(in the rows, 128 means zero)
Known rows, with every way that one mark hangs from another
[j28 [j148 j121 j951 [j994 j468 j699]]]: [154 108 156 144 116  78 145 120 114 135 119 190 143 101  70 211  42 166
 160 177 113 136 143 124  96]
[j121 j468 [j699 j951]]: [139 148 159  91 132  86 125  66 120 114 141 163 132  96 124 176  87 140
 193  94 159 150 149  67 142]
[j121 j468 j951]: [135 138 152 101 156  92 118 100 114 117 143 174 128  94 129 174  77 159
 190  85 153 133 132  72 134]
[j994 [j121 j699] j468]: [164 146 170 150 102  93 111 128 141 121  79 160 159 111 142 174 105 164
 133 153 106 150 130 107 113]
[j121 j951]: [137 140 152 115 154  96 119 124 106 119 134 158 127 115 124 178  96 162
 187 114 148 133 137  84 130]
[j468 [j699 [j951 j121]]]: [138 123 185 123 134 119 138 129 115 126 104 133 153 134 114 175 119 151
 178 127 173 147 152 110 133]
[j994 j468 [j699 j951]]: [160 148 155 155 112  60 120 113 125 120  79 125 178 123 131 154 118 126
 153 150 122 161 151 101 118]
[j148 j121 [j994 j468]]: [142 103 170 152 142  94 123 128 129 146 133 179 151 113 102 185  55 160
 134 183 128 143 143 115 102]
[j148 j699]: [133 118 164 129 123 110 117 103 140 139 135 168 157 103 104 177 114 162
 177 150 145 159 149 100 119]
[j121 j699 [j951 [j994 j468]]]: [177 153 161  96 142  81 131 106 101 110 124 176 135 103 138 209  78 141
 196 103 129 144 130  92 122]
[j28 [j148 j121 j468 j951 j994]]: [144  88 153 131 152  98 147 123 128 139 168 211 115  92  52 218  18 163
 175 182 130 129 156 109  98]
[j699 j951]: [133 142 144 129 147  89 120 114 117 122 132 125 148 126 110 162 105 137
 180 136 157 156 161  78 134]
[j148 j951]: [129 127 142 125 132  99 116 117 126 126 137 162 131 114 101 171  89 161
 180 138 135 144 159  90 121]
[j699 [j951 j121 j994]]: [170 144 144 112 159  94 143 111 102 113 126 133 169 130 114 181  93 115
 189 139 159 157 156  86 125]
[j994 j121 j468]: [157 141 161 169 116  93 103 150 146 127  79 145 172 117 134 158 106 165
 122 165 108 151 133 110 108]
[j148 [j951 [j121 j699] j468]]: [174 129 166  91 135 110 151  97 131 116 124 191 143 104 104 208  67 147
 196 140 138 131 153  87 125]
[j468 [j699 [j951 j121 j994]]]: [155 130 184 118 141 115 142 130 106 124 109 132 161 134 116 185 111 137
 186 123 172 152 151 114 126]
[j994 j468]: [154 133 162 154 143  90 106 136 143 131 105 136 163 109 118 162 103 155
 145 157 119 150 140 106 113]
[j951 [j468 j699] [j994 j121]]: [183 149 196 124 134 119 137 151 143 133 105 149 176 112 123 192  89 148
 168 136 145 139 133 114 112]
[j28 [j148 j121]]: [139 122 157 138 134 100 133 123 123 135 133 154 135 111  69 198  69 176
 177 154 141 126 130 103 113]
[j28 [j148 j994]]: [150 127 166 131 165 104 133 127 118 137 146 154 136  94  76 200  79 170
 163 168 141 131 136 111 113]
[j148 j121]: [126 120 157 139 126 103 117 116 128 138 135 157 141 127 102 172  81 167
 165 150 148 135 141  92 117]

Rows
[135 114 175 118 131 105 132  92 114 141 155 194 126 115 104 201  60 164
 160 160 149 136 141 101 115]	[j148 [j121 j699] j994]
[186 158 159 158 106  77 117 130 125 122  74 139 189 121 143 165 109 135
 139 155 107 156 128 118  99]	[j951 [j994 j121 j468 j699]]
[162 150 160 145 101  81 118 123 131 114  80 153 160 117 140 173 102 149
 143 148 113 159 141  97 120]	[j994 [j121 [j699 j951]] j468]
[151 137 186 105 154 110 136 137 123 125 125 164 138 110 119 195  86 164
 193 108 158 127 136  94 132]	[j121 [j951 [j468 j699]]]
[160 155 162 127 124  77 134 100 125 123 103 132 169 122 120 163 112 126
 179 140 147 147 153  83 129]	[j994 [j699 [j951 j468]]]
[162 126 161 130 136  96 138 144 119 128 119 156 143  97  75 210  69 162
 186 140 124 144 141 126 105]	[j28 [j148 [j951 [j994 [j468 j699]]]]]
[168 139 163 155 124  78 137 131 116 127  95 152 162 105  96 194  85 154
 140 178 118 143 136 120 106]	[j28 [j148 [j994 j121 j468 [j699 j951]]]]
[156 135 170 135 144  94 136 116 112 135 128 153 144  98  83 195  90 164
 162 171 136 129 134 115 111]	[j28 [j148 [j994 j699]]]
[182 152 164 146 129  74 119 121 123 126  95 131 183 113 130 168 107 126
 158 148 116 153 134 114 102]	[j951 [j994 j468 j699]]
[155 153 139 123 138  83 126 113 113 115 128 138 163 118 125 167  86 126
 176 122 149 162 152  79 123]	[j699 [j951 [j994 [j121 j468]]]]
[144 130 159 120 123  91 142 101 112 126 136 162 126 112  74 209  65 164
 193 141 147 134 137  93 122]	[j28 [j148 [j121 [j699 j951]]]]
[165 133 159 117 124  95 141 109 137 129 131 169 181 106 106 192  88 131
 189 149 146 173 159  90 118]	[j148 [j699 [j951 j468 [j994 j121]]]]
[154 121 185 146 133 100 128 144 131 127  84 132 171 124 121 173 109 147
 155 143 141 156 148 121 120]	[j994 [j468 [j699 [j951 j121]]]]
[166 151 176  81 145  97 139  97 119 114 138 186 124  99 126 209  76 155
 206 102 147 125 134  73 138]	[j121 j699 [j951 j468]]
[183 139 147 125 158  83 141 121 111 112 111 132 180 126 118 184  88 111
 176 146 142 164 155  94 118]	[j699 [j951 j121 [j994 j468]]]
[147 160 149 139  89  76 120  91 120 114  84 146 167 121 143 144 114 139
 154 123 139 151 140  83 126]	[j994 [j121 j468] [j699 j951]]
[129 106 153 132 105  87 137  98 109 139 136 202 135 122  97 190  55 157
 163 168 132 139 158 108 104]	[j148 j121 j951 [j994 j699]]
[217 152 184  83 161 112 161  98 127 115 124 171 174 104 117 218  70 122
 195 139 149 132 133  92 118]	[j951 [j121 j699] j468 j994]
[129  80 169 138 121 108 128  99 159 148 159 213 143 104  84 188  61 152
 176 173 144 153 156  97 104]	[j148 j121 j468 j699]
[166 135 173  95 139 114 136  75 123 114 120 176 146 101 127 188  94 149
 179 119 154 131 132  86 130]	[j951 [j121 j468 j699]]
[158 124 147 123 113  99 142 118 123 128 130 187 149  92  72 215  70 165
 194 152 121 155 145 114 102]	[j28 [j148 j699 [j951 [j994 j121]]]]
[153 126 173 118 140 108 144 136 133 130 127 163 135  94  68 209  67 173
 195 139 138 128 145 111 117]	[j28 [j148 [j951 [j468 j699]]]]
[156 155 139 131 136  86 126 124 110 117 123 129 164 130 123 169  96 128
 175 138 147 164 154  84 123]	[j699 [j951 [j994 j121]]]
[140  90 183 137 152 107 150 132 126 143 153 183 124 105  61 214  42 159
 170 170 155 132 150 119 108]	[j28 [j148 j121 [j468 [j699 j951]] j994]]
[127  92 184 130 138 113 132 133 131 135 142 197 117 122 104 192  58 163
 183 129 158 127 144 103 116]	[j148 [j121 j951] [j468 j699]]
